Each row was made from one path, in order. Every step used is in the known rows, and no mark comes twice. Write each row's path.
Known rows:
sarazes-zifo-nuguf: [-0.33 -0.08  1.70 -1.70 -0.86  2.14  0.59 -2.69  0.74 -3.58  0.22 -1.50
  1.67 -0.43 -2.89  1.01 -4.17  2.88  1.03  2.67 -1.17 -3.01]
dimuve-razar: [-2.10  2.16  0.66 -1.18 -0.85  1.31 -0.64  1.90 -0.16  1.52  0.02 -0.72
 -0.23 -0.18  0.11 -0.55 -0.22 -0.96  1.67  0.75  1.61  1.16]
razar-nupib-zifo-nuguf: [ 0.47  1.89  0.37 -1.09 -1.59 -0.74 -0.10 -1.14  1.51 -2.09  1.21 -0.47
  2.67 -0.65 -2.08  3.52 -3.01  2.58  0.78  3.20  0.25 -1.95]
sarazes-zifo-muves: [ 0.71 -1.72  0.54  0.31 -0.85  2.33  0.25 -1.85  1.93 -0.66  0.98 -0.39
 -1.15 -1.20 -2.11 -0.74 -0.83  0.08  0.41  0.89 -2.49 -1.22]
dimuve-razar-muves-zifo-nuguf: [-2.62  1.82  0.73 -2.62 -4.39  2.10 -0.49  0.66  2.54 -0.05  0.74  0.63
  2.52 -0.50 -1.32  2.96 -1.14  2.54  1.57  2.71  5.03 -0.75]
nupib-razar-dimuve-zifo-nuguf: [-2.56  2.37  2.18 -2.31 -2.69 -1.21  1.34 -0.71  1.37 -0.20  0.20  0.74
  4.53  0.29 -0.86 -1.77 -3.29  1.88  3.64  3.10  3.56 -0.35]
nupib-zifo: [ 1.00  1.79 -0.35 -0.02 -1.27  1.93 -0.49 -1.21  0.52 -0.04  1.14  0.01
  1.29  0.67 -1.25  1.75 -2.41 -0.11 -0.24 -0.33 -0.61 -0.34]
zifo-nuguf-razar: [-2.94  0.67  2.93 -3.24  0.39  2.45  0.63 -1.81  2.00 -0.09  1.78 -0.99
  1.18 -1.06 -1.20  2.35 -2.60 -0.21  1.24  2.16  0.30  0.78]
razar-muves-zifo-nuguf: [-1.79  0.44 -0.35 -2.21 -4.45  3.37 -0.02 -1.84  3.42 -1.39  0.67  0.86
  2.93 -0.68 -2.03  3.69 -2.23  3.27 -0.37  1.57  3.94 -1.07]
nuguf-zifo-dimuve-razar: [-0.91  0.17  2.89 -2.08 -1.56 -0.19  1.01  1.14 -0.49 -0.95 -1.44 -0.39
  1.12  1.63 -0.93 -3.77 -2.30  0.41  4.95  1.52  1.88 -2.88]
zifo-nuguf: [-2.48  0.40  1.05 -2.06 -0.95  1.73 -0.39 -1.90  1.17 -2.20  0.07 -1.29
  1.92 -0.76 -1.88  0.35 -3.02  1.78 -0.05  2.06 -0.89  0.10]
razar-nuguf-zifo: [ 1.48 -1.82  0.15 -0.58 -2.08  2.07  0.30 -1.70 -0.52 -0.58 -2.02 -0.62
  0.35 -1.22 -1.71 -0.04 -2.37 -1.16  0.81 -1.29  1.37 -0.29]
nupib-razar: [-3.30  2.54  0.30 -1.25 -1.15  1.37 -1.36 -0.06 -0.32 -0.20 -0.86 -0.04
  0.15  1.04 -0.16 -2.53 -0.15 -0.52  1.82 -0.16  2.83  1.13]
muves-zifo-dimuve-razar: [-2.60  0.96  1.03 -2.28 -3.89  1.20  1.22  2.12  0.43 -0.96  0.35 -0.31
  1.11  1.84  1.86 -0.11 -2.45  1.78  4.00  2.04  3.46 -0.86]
razar-nupib-zifo: [ 1.79  2.45 -0.92  0.46 -1.28  0.05  0.12  0.25  0.91  0.02  1.15  0.15
  0.99 -0.22 -1.04  3.03 -1.16  0.56  0.56  0.55  1.36 -1.05]
sarazes-zifo: [ 0.69  0.45  0.41 -0.24 -0.48  2.89  0.77 -1.23  0.26 -1.56  0.08 -0.89
 -0.25 -0.03 -1.79  0.73 -2.24  0.72  0.57  0.01 -0.07 -2.31]
nuguf-razar-dimuve: [-0.94  0.82  2.21 -1.51  0.06  0.55  3.03  0.16  2.02  2.61  1.61 -0.45
 -0.62 -1.48  0.76  3.35 -0.14 -1.82  1.20  1.02  2.91  1.95]
nuguf-zifo-dimuve-razar-nupib: [-0.21  0.84  2.55 -1.54 -1.90 -2.38  1.74  2.63 -0.26 -1.15 -1.28 -0.23
  0.65  0.69 -0.88 -2.17 -0.91  0.98  5.56  2.53  3.91 -3.75]
muves-zifo: [-0.67  0.83 -2.23 -0.76 -2.65  3.25  0.04  0.19  2.03  0.26  0.40 -0.14
  1.26  0.46  1.15  1.14 -1.85  0.83  0.18 -0.32  2.35  1.13]
muves-zifo-nuguf-razar-dimuve: [-1.51  0.32  1.54 -2.93 -2.16  0.53  2.98 -0.55  3.85  0.49  2.37 -0.83
  2.29 -0.98  1.22  4.60 -2.97  1.51  2.25  3.93  4.03  1.23]
sarazes-zifo-nuguf-razar: [-0.80  0.49  3.59 -2.75  0.43  2.78  1.53 -2.71  1.50 -1.57  2.08 -1.35
  0.80 -0.62 -2.54  2.98 -3.69  1.07  2.24  2.80 -0.08 -2.49]
razar-nupib: [-0.68  1.44 -0.46 -0.18 -0.71  0.34  0.62  0.96  1.13 -0.07  0.13 -0.33
 -0.42 -1.44 -0.45  1.55  0.36  0.16  0.00  0.64  2.13  0.07]
dimuve-zifo-nuguf: [-1.23  1.35  0.90 -1.84 -1.82  2.51  0.44 -1.99  1.91 -0.81  1.02  0.13
  4.47 -0.31 -2.12 -0.23 -4.45  1.85  0.90  1.29 -0.67 -1.01]

Which path is each row?
[ 1.26  2.95  0.94 -0.70  0.04  0.66  1.27  0.23  1.80  1.96  3.04  0.44
  0.20 -0.55 -0.35  4.77 -0.64 -1.11  1.84  0.57  2.62 -0.49] | nuguf-razar-nupib-zifo
[-3.00  0.91  0.72 -1.34 -2.75  1.73 -0.85 -1.02 -1.91 -0.71 -1.65 -0.38
 -0.43 -0.64 -0.19 -0.72 -0.61 -0.91  1.41 -0.60  3.42  1.88] | nupib-razar-nuguf
[-0.48 -0.56  2.53 -1.24 -1.61  2.01  2.37 -1.96 -0.68 -3.90  0.07 -0.66
 -0.02  1.20 -1.70 -0.14 -3.51  2.28  2.35  1.09 -0.32 -4.45] | sarazes-zifo-dimuve
[-2.45  0.34  2.51 -2.78 -3.88  4.18  2.83 -1.17  3.00  0.36  2.35  1.87
  0.58  0.64 -0.38  4.33 -0.89  0.74  2.13  0.05  5.58 -1.51] | nuguf-razar-muves-zifo-dimuve
[ 0.49  1.37  1.28 -0.69 -2.55 -0.99  1.66 -0.28  0.08 -2.49  1.17  0.10
  1.16  0.85 -0.86  2.22 -2.48  2.22  2.21  1.60  0.83 -3.29] | razar-nupib-zifo-dimuve
[-0.44  1.60  2.86 -2.73 -0.25  1.93  0.16 -2.64  1.84 -0.17  3.02 -0.40
  2.44  0.16 -1.69  3.92 -3.79  0.14  1.71  2.19 -0.66 -0.45] | nupib-zifo-nuguf-razar
[-0.98  2.02  2.72 -1.62 -2.47  0.12  0.69  0.67 -1.08 -0.94  0.95 -0.24
  1.23  2.06 -0.50  0.25 -2.86  0.84  3.64  1.70  0.35 -2.16] | nupib-zifo-dimuve-razar
[-0.27 -0.61 -0.25  0.09 -1.86  2.90  0.04 -1.08  3.01  2.17  1.67  1.20
  1.68 -0.83 -1.51 -1.96 -1.09 -1.17  0.48 -0.51 -2.07  0.85] | dimuve-zifo-muves
[-0.95  0.92  4.19 -2.84 -0.87  3.77  1.64 -3.33  2.40 -1.38  2.32  0.57
  0.69 -1.41 -4.28  4.94 -1.81  1.27  1.14  2.18  2.80 -3.82] | sarazes-zifo-nuguf-razar-muves
[-3.38  1.51  3.44 -2.34 -3.26  1.54  1.05  0.74 -0.06 -0.40  0.01  0.99
 -0.28  0.12 -1.93  0.58  0.13  0.64  2.28  0.94  3.73 -2.29] | zifo-dimuve-razar-muves
[ 1.50 -4.00  0.11 -0.11 -2.44  1.60 -0.27 -2.28  1.21  0.20 -1.20 -0.31
 -0.45 -2.33 -2.13 -1.72 -0.99 -2.11  0.65 -0.56 -1.07  0.73] | razar-nuguf-zifo-muves
[-0.73  0.70  1.41 -1.53 -2.35 -0.24  2.59 -1.39  2.44 -0.06  1.10 -0.03
  4.36 -0.97 -1.27  0.96 -4.30  2.25  1.13  2.68  0.95 -0.67] | razar-dimuve-zifo-nuguf
[-1.29  0.62  0.88 -0.35 -3.03 -0.75  1.09 -0.11  2.53  2.57  0.79  1.71
  1.76 -0.40  0.08 -3.50  0.23 -0.97  3.09  1.16  2.34  1.51] | nupib-razar-dimuve-zifo-muves
[ 1.07 -0.46 -0.40  0.44 -1.55  1.58 -1.05 -1.74  2.30  0.85  2.00  0.36
  0.49 -0.43 -1.67  0.07 -0.94 -0.95 -0.38  0.31 -3.23  0.81] | nupib-zifo-muves
[-3.36  1.06  2.93 -2.41 -1.90  0.57  1.03  1.47 -0.89 -0.76 -0.07 -0.52
  0.04  0.92 -0.29 -1.36 -1.50  0.41  3.30  1.71  1.29 -0.95] | zifo-dimuve-razar
[-1.88  0.16 -1.02 -2.25 -3.03  2.15 -0.07 -1.20  2.40 -2.18  0.54 -1.06
  3.27  0.01  0.00  1.24 -3.99  3.07  0.48  2.43  1.14  0.36] | muves-zifo-nuguf
[ 0.14 -2.79  2.40 -1.67 -3.28  1.24  2.03 -2.39 -1.29 -3.14 -1.98 -0.45
  0.73  0.04 -1.67 -1.06 -3.75  0.46  2.52 -0.44  0.94 -2.61] | razar-nuguf-zifo-dimuve
[ 0.09  1.96  3.34 -1.79 -0.96 -0.08  2.82 -0.18  1.16 -0.72  2.87  0.47
  0.61  0.69 -0.46  4.07 -1.91  0.45  3.35  1.63  1.96 -2.53] | nuguf-razar-nupib-zifo-dimuve
[ 0.08  1.17  3.26 -2.28 -0.76 -0.72  2.41 -1.92  2.48  0.42  2.92 -0.80
  2.31 -0.70 -1.03  4.88 -3.68  0.63  1.87  3.46  1.24  0.00] | nupib-zifo-nuguf-razar-dimuve
[ 0.06 -0.54  2.27 -0.79 -1.12  1.02  3.27 -0.43  4.46  4.63  3.50  1.26
  1.10 -1.95  0.05  1.00 -0.33 -2.77  2.30  0.78  0.87  1.96] | nuguf-razar-dimuve-zifo-muves
[-0.06  1.04  3.24 -2.26  0.25  0.87  2.31 -0.99  2.10 -1.78  2.11 -1.18
  0.47 -1.61 -2.11  4.32 -2.38  1.70  2.79  3.83  1.94 -3.17] | sarazes-zifo-nuguf-razar-nupib
[-2.88  0.90  3.48 -3.26 -0.94  3.44  0.60 -2.53  2.78  0.38  1.95  0.77
  1.11 -1.70 -3.24  4.26 -0.65  0.10  0.33  1.76  2.74 -0.53] | zifo-nuguf-razar-muves
[-0.99  2.09  1.31 -1.29  0.71  1.13  1.69  0.98  1.95  1.95  1.76 -0.22
 -1.09 -1.75  0.17  3.55  0.94 -1.63  1.30  0.62  3.18  0.76] | nuguf-razar-nupib
[-1.37  0.88  3.59 -1.73 -1.83  0.82  1.94  0.54 -1.35 -2.48  0.21 -0.96
 -0.46  1.27 -1.20 -0.42 -2.68  1.69  4.29  2.27  0.92 -4.18] | sarazes-zifo-dimuve-razar
[-2.21  1.41  2.62 -2.63  0.18  0.37  1.32 -0.37  2.40 -0.40  1.97 -0.85
  0.86 -2.02 -1.00  3.68 -1.10  0.50  1.76  3.07  2.13 -0.07] | zifo-nuguf-razar-nupib
[ 0.94 -2.28 -0.19  0.13 -0.80  1.43 -0.67 -1.53  2.59  0.82 -0.41  0.34
  0.32 -0.68 -2.15 -3.50 -0.46 -1.62  1.06 -0.01 -1.59  0.20] | nuguf-zifo-muves
[-1.71  0.43  1.23 -1.37 -2.35  1.49 -0.06  0.96 -1.63  0.90 -0.77 -1.45
 -0.83 -1.98 -0.01  1.47 -0.79 -1.56  1.24  0.07  2.19  1.79] | dimuve-razar-nuguf
[-0.83  0.25  3.50 -2.03 -3.08  0.70  1.01  0.59  0.38 -0.48 -1.12  1.62
  0.81  0.96 -2.95 -1.60 -0.35  0.41  3.89  0.66  4.56 -4.30] | nuguf-zifo-dimuve-razar-muves
[-0.21 -2.33  0.83 -0.69 -2.98  0.56 -1.45 -1.94  0.11 -0.02 -2.10  0.43
 -0.32 -1.05 -1.47 -4.21 -0.04 -2.13  2.97 -0.10  1.68  1.09] | nupib-razar-nuguf-zifo-muves
[ 0.38  1.18  0.12 -0.18 -2.08  0.55  2.83  0.06  1.80  2.11  0.95  0.63
  2.34 -0.67 -0.28  0.75 -2.11  0.11  0.85 -0.13  2.25 -0.05] | razar-dimuve-zifo
[-1.07  2.20  3.40 -1.73 -3.74  1.17  0.74 -0.02 -0.21 -0.33  1.16  1.66
  1.07  1.36 -2.42  2.31 -1.16  1.04  2.87  0.87  2.96 -3.56] | nupib-zifo-dimuve-razar-muves
[-0.91  1.12 -1.68 -0.69 -4.05  4.20  0.13 -0.44  2.85  0.67  0.66  1.52
  0.92 -0.41 -0.88  3.11 -0.24  0.93 -0.98 -0.99  4.85 -0.13] | razar-muves-zifo
